Each row was made from one walk, in order. Every step used is in the known rows, and no mark comes twice. Write each row's walk.
Known rows
debezad finak basas: [ -4   6   0  -2  -1 -13  11  -1  35  -2   5   2 -10  -1 -13 -16   1 -19
  -8 -11  -4  18  -7   0   7  -1  -3  -5  12   2  -3   1  -4   5  -4  -6
  12   1  -1   3  15]
debezad finak: [ -1   7  -5   1   3  -8   6   1  17  -2   7   4 -11   2 -13 -11   1 -10
  -7 -10  -4  15  -7  -4   5   0   0  -2   9   3   0   0   2  -3  -3   0
   9   0  -2   3   9]
nokubuf gozil: [  7  15  -4  14  -7  -6   4   1  -4   1   6  11   2   6  -7  -5  -3   4
 -10 -10  -3   0  -7  -7   7  -4  -5  -6   8  -3   6   1   3 -16  -7  -1
   4   0  -8  -5  -3]
basas finak debezad: [ -7  -8 -10   8  -8  -6   6   0  26 -11   2   6 -15   2 -11 -10  -7 -15
 -10  -7  -2  23  -3  -8  11   6  -2  -7   9   8   3  -7  -2   9   0   0
  11   3  -9   0  20]
muke gozil tomon renav fival fidiv basas finak: [ -9   3 -17   9 -19  -5   5   2   1 -15   0   7 -11   2   1 -19  -3  15
 -11 -13  11  12  -1 -12  12  -7 -12  10  -4  -2   2  -1  -4  22   8  15
   8   4 -28  21  22]
rato gozil tomon: [-3 20  2  4 16  3  4  0  5 -2 11  6  0  5 -4 -5 -2 13 -2 -5 -1 -1 -9 -7
  5 -7 -2  7  3  9  4  9 -1 -9  2 11  3  1 -3 -2 -9]
tomon renav fival fidiv: [ -2   2 -19  10 -10   0   3   5  -8 -13   5  10 -15   3  -1 -10  -5   5
 -10 -16   7  11  -2 -14  11   4 -17   5   6  -6  -7   1  -1  23  -1   6
  11   2 -19  29   7]
renav fival fidiv basas finak debezad masil gozil: [-19 -26 -41   7  -1 -11   5   4  34 -20   2  18 -16   3 -16 -19 -14 -25
 -12 -18   3  27   2  -9  14   2 -12   6  -2   9   2  -6  -8  44   4  -2
  14   1 -14  30  21]
fival fidiv basas finak debezad masil: [-14 -19 -22   5  -9 -13   7  15  28 -17  -1  10 -17   4 -13 -21 -13 -20
 -16 -16  -3  27   2  -9  14   6 -11  -2   4   9   6 -10  -8  35   4   0
  11   2 -12  22  30]
peris kuge: [  8  18  10  13   2   2   4   3 -10  -4   9   2  -8   8 -10  -3   1  10
  -5  -8  -8  15  -6  -8   7   3   3  -3   4   5   8  -5   1 -18  -5  -5
   4   0  -4   4  -4]
fidiv basas finak debezad masil gozil nokubuf vufur: [-10  -7 -22   7   1 -13   7  -6  29  -7   6  14 -12  11 -18 -10 -10 -23
 -20  -9   1  23   0  -3  11  11  -6  -2  -3  17   7  -6  -5  14   5   2
   9   6  -9   0  19]
finak debezad masil: [ -4  -3 -11   7  16  -6   9   3  24  -8  10  12  -7   5 -14 -14  -8 -22
 -10  -8  -6  27  -6  -2   7   4  -5 -14   6  14   3  -1  -3   8  -5  -5
   9  -1  -3   7  13]
fidiv basas finak: [ -5  -9  -4   8 -17  -8   3   6  13 -10  -3   3 -16   6 -10 -10  -7  -6
 -10 -12  -3   9   0 -13  11   6  -3   2   6   3   7  -9  -3  13   3  -1
   8   5 -12   7  20]
masil gozil tomon renav: [ -1  15 -13   4  18   2   4 -11   5  -3  14   9  -1  11  -5  -5   0   3
  -5  -5   7  -2  -5  -6  -1   0   0   7   2   8   0   8   1  -1  -3   5
   8   2  -8   1  -5]
tomon renav fival fidiv basas finak nofineg: [ -8 -15 -27   7 -25  -8   4   4  15 -18  -3   4 -24   0  -4 -18 -10 -11
 -18 -17   8  21   1 -15  13   7 -21   5   8  -6  -3  -5  -4  40   6  -2
  14   6 -23  32  25]
nofineg finak debezad masil gozil muke: [-10 -15 -25  13  15  -9  11  -8  43  -8  14   9   0   8 -13 -12   0 -31
  -7  -5   4  34  -5   4   2  -3  -7  -7   6  15  -1   6  -6   9  -7  -3
  10  -1  -3   0  12]
masil gozil tomon: [-1 10 -9  1 18  0  4 -9  5 -3 12 11  1  8 -9 -2 -1  1 -1 -5  2 -6 -5 -6
 -1 -5  6  7 -1  9  5  5  1 -7 -2  2  6  2 -5 -7 -8]
nofineg finak basas fidiv: [ -8 -13   2   3 -16 -10  15  -1  24  -7   1  -2  -6  -3  -4 -16  -1 -24
  -9  -9  -2  23  -3  -1   5   0 -10 -12  12  -2   2  -5 -11  20  -5  -7
  13   5  -9  -4  23]
muke gozil peris kuge: [  6  29  22  14   3   3   2  -4  -8  -4  14   5   2  10  -7  -5   9  11
  -7  -4  -5  22  -8  -4   8   1   8   5  -5   0   8  -3   0 -33  -7   2
   0  -4 -11  -4 -13]
tomon renav fival fidiv basas finak debezad masil: [-15 -16 -36  12 -12  -8   8   8  25 -21   1  11 -20   4  -8 -23 -12 -14
 -18 -18   8  33   1 -11  16   8 -22   0   5   4  -3  -4  -7  48   5   2
  14   3 -19  39  31]
gozil tomon renav fival fidiv: [ -4  10 -18   4  -7   2   7   3 -11 -14   6   8  -7   2   3 -10  -3  17
  -7 -12  10   1  -3 -11   7  -3 -14   9   4  -3  -3   5   0  17   5  10
  10   3 -19  22   7]
fival renav tomon gozil nokubuf: [  3  11 -19  13  -2   1  -5   1  -8  -6   5  18 -16   2   1  -4 -10   2
 -12 -15   7   3  -2 -19  12   8 -15  18  -3   0  -4   2   1   9 -12   7
   8   6 -18  18  -4]
gozil peris: [  2  17  11   5   1   2   2  -1   1  -7  10   7   2   9  -6  -1   4   0
  -9  -8  -3   7  -6  -7   6   8   2   7   4  -2   4  -2   1 -16  -4  -1
   5  -2  -8  -3 -10]
fidiv basas finak debezad masil gozil peris: [-16 -10 -18   7   7  -9   5  -2  45 -14   7  12  -6  11 -18 -15  -7 -28
 -15 -10   0  27  -1  -4   9  11   0   4   0  13   8  -6  -6  18   1  -6
   9   0  -7   7  15]
basas finak debezad masil gozil tomon: [-13  -5 -28   4  18  -7   9  -7  40 -10   9  11  -5   7 -16 -15  -7 -23
  -9  -4   1  24  -4  -2   6  -1   2  -4   1  19   8  -1  -4  13   1  -2
  10   2  -4  -1  18]
nofineg finak: [ 0 -4  1 11 -6 -4  8  1  1 -7  7  1 -8  3 -5 -6  0 -7 -5 -7 -2 21 -5 -5
  3 -2 -6 -6 10 -1  1 -1  0  3 -8 -2  9  2 -8 -2 11]
tomon gozil: [  1   9  -7   6   4  -2  -5   4  -8  -5   5  12 -10   8  -3 -10  -4   7
  -7 -10  -3  10  -3 -14   6   5  -5   3   0  -2   5  -1   2  -2 -13   4
   7   2 -11   5  -4]
fival renav tomon: [  5   3 -12  14  -6  -1   1   1   8  -8   5  13 -13  -1  -2  -1 -10  -7
  -9 -16   0   0  -5 -15  10   5 -11   7   7   0  -5   1   0  11 -10   1
   9   5 -13  17   1]
nofineg finak debezad: [ -5 -13  -4  12  -4  -6  11   0  18 -10   8   3 -10  -1  -6 -11  -4 -14
  -7  -6  -1  30  -4  -1   5   1  -9 -11  12   3  -1  -1  -2  12  -5  -1
  12   2  -7  -1  17]
debezad masil: [  1   5  -8   6  14  -4   5   4   6  -5  10   9  -4  10 -13  -9  -3 -15
  -8  -9  -8  18  -7  -6   6   1  -2  -8   3  10   5   0  -1   0  -7  -6
   6  -2  -3   7   6]
ratize peris: [  8  16  12  13  11   4   2   2 -26  -5   5   4  -8   6  -7  -5  -2  11
 -12  -9  -9   9  -7 -14   0   7   4   0   9   0   9  -4   5 -10  -7  -8
   7  -2  -5   2  -7]
finak debezad masil gozil: [ -6  -6 -21   6  27  -7   6  -5  32  -6  15  17  -4   8 -18 -13  -8 -29
  -8  -7  -4  26  -5   0   4   3   0  -8   2  18   2   2  -3   9  -8  -6
   9  -2   0   5   4]
renav tomon gozil peris: [ -3  15 -12   7   0  -1  -9  -1   7  -8   6  12  -6   8   0  -5  -4   7
  -9 -12   4   9  -4 -16   7  10  -6  15   1 -10   2   2   3  -5 -14   4
   8   3 -17  12 -11]
nofineg finak debezad masil gozil peris ratize: [ -8   1 -11  15  23   0  11  -9  27 -13  18   6  -1   8 -16 -12   0 -21
 -11  -2  -3  41  -6   6   3   9  -3  -4   3  11   2   1  -2   5 -10  -8
   9  -4  -1  -2   3]
tomon renav fival fidiv basas finak debezad: [-13 -15 -28  13 -22  -7   6   7  20 -21  -2   9 -22   1  -4 -19 -12  -5
 -16 -17  10  23   2 -13  15  10 -21   4   7  -2  -5  -5  -6  44   6   6
  15   5 -22  35  27]
masil gozil tomon renav fival: [ -3  10 -22   6  13   3   5 -12   5  -8  12  12  -2   8  -5  -5  -1   5
  -3  -8  11  -1  -5  -8   1  -2  -4  10   0   4  -2   9   1   7  -1   5
  10   2 -12  10  -5]
vufur nokubuf gozil peris: [  7  27   9  10 -15  -5   7  -2  -9   3  12  11  13   9  -6  -1   2   9
 -14  -6   0   7 -10  -4  10  -3  -4  -6   6 -13   6   1   7 -34  -4   5
   2   2  -6 -15 -14]
fival renav tomon gozil rato: [ -3  16 -18  14   1  -1  -7   0  -1  -6   7  19  -9   2   5  -5 -10   7
  -7 -16   4  -2  -4 -20   8   9 -11  17   1  -2  -5   3   3   9 -12   9
   8   4 -19  18  -8]
ratize peris gozil tomon renav fival fidiv basas: [  1  23  -6  10   5   9   6   5 -43 -13   0   2 -10   6   2 -13  -8  36
 -13 -14   7   3  -3 -17   2   0  -9   9   6   1   8   1   2  18   9  -4
   7   0 -16  29  -2]

Which walk is each row?
[  5  28  -9  13  -5  -2   9  -3  -9  -1   8   8   6   8   1  -9  -2  20
 -11  -7   6  -7  -9  -6   4  -6  -8  -2   8  -3   4   9   4 -11  -2   6
   4   2 -12  -2   1] : nokubuf gozil tomon renav
[  7  19  -2   7   1   4   4  -3  -9   1   5   2  -2  12  -7   1   2  10
   0  -7   4  -4  -6  -9   5  -5  -2  -1   5  11   4   5  -2 -20   2  -1
   0   1  -7   2 -10] : peris gozil muke
[  2  20  -3   4   1   2   8  -2  -8  -6   9   3  -3   6   1  -8   0  15
  -7  -6   5  -2  -6  -8   2   0  -5   1   7   3   0   6   2  -2   1   8
   7   3 -12   5   5] : gozil tomon renav
[  1  17  -6  11  -2   1   6  -6 -11  -7   9   9  -2   3   2 -11   1  18
  -4  -7   8   8  -7  -8   5  -8  -7   3  -3   0  -1   7   2  -2  -1  13
   6   1 -22  10   4] : muke gozil tomon renav fival
[ -2  13 -10   8  -7   0   5   0 -12 -10   7  11  -4   1   3 -14   0  18
  -7 -10   9   8  -5  -9   8  -9 -10   7  -4  -3  -2   5  -1   7   1  16
   7   2 -25  17   6] : muke gozil tomon renav fival fidiv
[-10 -16  -8   9 -17 -10   6   5  29 -13  -2   6 -17   3 -12 -14 -11 -12
 -12 -11  -1  17   1  -9  12   8  -6  -3   8   8   6  -9  -5  20   5   0
  11   5 -11   8  25] : fidiv basas finak debezad
[  2   6 -20  13  -3  -2  -5   3   4  -8   4  16 -14   2   1  -6 -12   0
 -11 -16   1   5  -3 -19  11   6 -14  12   2  -4  -3   2   1  15 -16   4
   9   6 -17  21  -3] : fival renav tomon gozil
[  4  25   3  13  -6  -2   4  -2  -1  -2  10  11  10   9  -5  -3   2   5
 -12  -9  -1   1  -8  -6   7   1  -1   3   6  -7   7   1   4 -24  -7  -2
   2  -2  -9  -9 -12] : nokubuf gozil peris
[  6  26   2   0  10   6   7  -2 -24  -1   6   2  -1   7  -4  -2  -3  20
   0  -5   2  -6  -6  -8   2  -8   2  -2   4  11   9   5   2 -12   4  -2
   2   2  -7   0  -6] : peris gozil tomon
[ -9  -8 -24  12 -24  -5   4   8   6 -18  -2   7 -21   4  -3 -15  -8   1
 -14 -18   9  16   1 -16  15   7 -19   8   5  -6  -3  -5  -4  37   5   6
  13   5 -22  34  22] : tomon renav fival fidiv basas finak
[ -3  23  10   8  13   5   0  -2  11  -3  14   8   1   9  -7  -3   3   3
  -8  -6  -3  10  -8  -7   7   4  -1  11   3   2   2   5  -1 -15  -3   7
   3  -3  -3  -1 -20] : rato gozil peris
[  9  29  -1  10 -15  -5  12  -3 -15   4  10   9   9   7  -1  -6  -1  20
 -13  -4   7   0 -10  -5   6  -9 -10 -10   8  -9   3   7   8 -22   0  11
   4   6  -9  -8  -2] : vufur nokubuf gozil tomon renav
[  4  22   4   9   2   0   5  -4 -10  -3  10   6  -1   6   1 -12   3  16
  -6  -4   5   6  -7  -6   3  -6  -2   0  -1   3   1   7   1 -10  -3  13
   4   2 -18   1   4] : muke gozil tomon renav
[ -2  14  -3  11   8   0   1  -1  20   1   9   6  -1  10  -7  -2   3   3
  -3  -6   0   1  -8  -7   8  -4  -6   9   4   9  -1   9  -4 -16   0  12
   2   0  -3   1 -14] : rato gozil muke
[-2 26 -2  7 15  5  5 -3  5 -2 13  5 -3  7 -1 -9 -1 16 -7 -4  4  3 -8 -7
  5 -3 -8  7  5  8 -1 12  0 -2  2 14  4  2 -7  6 -6] : rato gozil tomon renav
[ 13  32   7   4   2   2   5  -7 -38   5   8   6  -7  11  -7   7  -2  13
 -10  -6   2   1  -5  -8   7   1  -3  -4  -1  10   5   1   2 -22   3   4
   1   5  -8  -8 -10] : peris gozil nokubuf vufur
[  6  30   7  12 -11  -7   7  -3 -19   7  11  14  12   5  -3  -2  -2  15
  -8  -6   2  -2 -10  -8   7  -5  -3  -8   6  -6   3   3   9 -32  -2  10
   3   2  -7 -16 -12] : vufur nokubuf gozil rato
[  4  23  -5   9  -5  -4   8  -1  -8  -1   7  10   9   5  -2  -6  -2  17
  -7  -8   1 -10  -9  -6   4 -10  -3  -2   6  -1   9   6   4 -18  -1   2
   4   2  -9  -9  -2] : nokubuf gozil tomon
[ 16  39  14  11  13   7   4  -7 -57   3   6   3  -7  12  -6   4  -2  25
 -16  -6  -2   6  -7 -12   1   6   2  -2   2   7  11  -2   7 -24   1  -4
   2   1  -6  -6 -17] : ratize peris gozil nokubuf vufur
[  9  21   7   5  -6  -3   5  -5 -21   1   8   9  -7   9  -6   5   0   5
 -14  -6   0   1  -5  -7   8   7  -5  -1  -1   4   2  -1   2 -20   1   9
   4   5 -10 -12  -4] : gozil nokubuf vufur
[  1   6 -26  15  -7  -2  -6   1  14  -7   4  15 -10   5   3  -5  -7   1
  -9 -16   6  -1  -3 -17  11   4 -15  16   2  -2  -5   5  -1   7 -13   8
   7   6 -17  20  -6] : fival renav tomon gozil muke
[  6  28  15  11   5   9   4  -2  -9  -8  10   2  -1  10  -9   0   3  12
  -8  -4  -6   6  -6  -6   8  16   2   6   2   0   4  -3   4 -22  -5  -1
   3  -3  -6  -4 -13] : gozil peris ratize
[  5  16 -18  13  -8  -3  -4  -3  -9  -4   6  19 -14   5   3   0 -10   6
 -18 -14   4   3  -3 -16  12  10 -17  13  -3  -4  -3   2   2   3 -11  12
   8   9 -19  11  -7] : fival renav tomon gozil nokubuf vufur
[ -4  -6   6   9 -10  -9  12  -2  19  -6   5  -1  -6  -1  -4 -12   0 -17
  -6  -8  -2  23  -5  -1   5  -2  -9  -9  13  -3  -2  -1  -7  11  -8  -8
  12   2  -7  -2  18] : nofineg finak basas
[  9  18  -2  13 -21  -9   8  -3  -1   6   7  10  11   9  -6  -1   2   9
 -10  -6   4  -1 -10  -5   9 -10  -9  -8   7  -7   3   4   5 -35  -1   9
   2   4  -6 -14  -9] : vufur nokubuf gozil muke
[  1  20   6   9  14   4   1  -1  -5   2  11  10  -9   6  -9  -1   0   2
  -7  -6   3   5  -6 -10   9   1  -5  10  -2  11   0   5  -1 -13   1  11
   2   1  -4  -1 -11] : rato gozil nokubuf
[ -1  19 -23  12 -13  -3   8   1 -12  -8   6  12   2   3   3 -11  -5  22
 -11 -13  10  -4  -6  -9   8  -9 -16   5   5  -9   1   7   2   7   2   8
   7   2 -19  14   3] : nokubuf gozil tomon renav fival fidiv
[  6  15  12  10   2   0   1  -3 -19   2   9  10  -6   5  -7  -4   4   3
  -6  -6   3   9  -5  -8   8  -2   0   4  -8   7   2   0   0 -22  -4   9
   2   1 -15  -6  -1] : muke gozil nokubuf
[  7  35  -2  12  15  13   6  -5 -46  -8   5   1  -6   7   1  -7  -3  34
  -8  -8   6   4  -8 -15  -1  -2  -3   3   8   3   8   4   7   0   4  -6
   5  -1 -11  15 -10] : ratize peris gozil tomon renav fival
[  0  14 -15  12  -2   1  -6   0   6 -10   7  16  -8   4   3  -4  -7   2
 -13 -15   2   7  -4 -17  11  10 -11  19   1  -8  -2   1   1   8 -15   3
   8   4 -17  18 -11] : fival renav tomon gozil peris
[ 10  33  10   7  19  10   5  -2 -44  -3   5   0  -2   8  -3  -5  -3  30
  -8  -6  -3   0  -8 -13  -3  -3   6   0   7   8  14   2   6 -15   2  -9
   3  -2  -4   0 -12] : ratize peris gozil tomon
[ -5  21 -12   9  11   6   5  -4   4  -7  11   8  -5   4   0  -9  -2  17
  -5  -7   7   4  -8  -9   7  -5 -12  10   4   4  -3  13   0   6   4  14
   6   2 -11  14  -6] : rato gozil tomon renav fival
[  7  39  15  13  23  10   1  -4 -48   1   7   4  -2   9  -3  -3  -2  28
  -6  -7  -3  -1  -8 -17  -2   5   8   2   7   9   9  -1   8 -19   0  -8
   2  -4  -6   0 -18] : ratize peris gozil rato
[  3  16   8   5   2  -1   5  -3  -9  -3   9   8   2   3  -2  -8   2  13
  -2  -4   0   3  -8  -6   4 -11   3   1  -3   5   6   4   1 -17  -2  10
   3   1 -15  -6   0] : muke gozil tomon
[  5  21  -4   5  -1  -3  -3  -2 -26   0   7  14  -9  11  -1  -2  -2  14
 -15  -7   1   7  -2 -11   8   9  -8   4  -7  -1   5  -1   4 -15  -7  13
   5   6 -14  -6  -9] : tomon gozil nokubuf vufur
[  7  29  20  14   5   6   2  -6 -10  -5  12   5   1   8  -8  -5   6  13
  -6  -3  -5  13  -7  -5   8   7   4   5  -5   0   4  -2   3 -29  -8   5
   1  -4 -13  -7 -13] : muke gozil peris ratize
[ -7   4 -17   4 -14  -1   8   7  -7 -17   2   7  -9   2   3 -13  -6  18
  -9 -15  11  -1  -1 -12   8   0 -16  11   4  -3  -1   3  -1  26   9  10
  10   4 -21  28  13] : gozil tomon renav fival fidiv basas
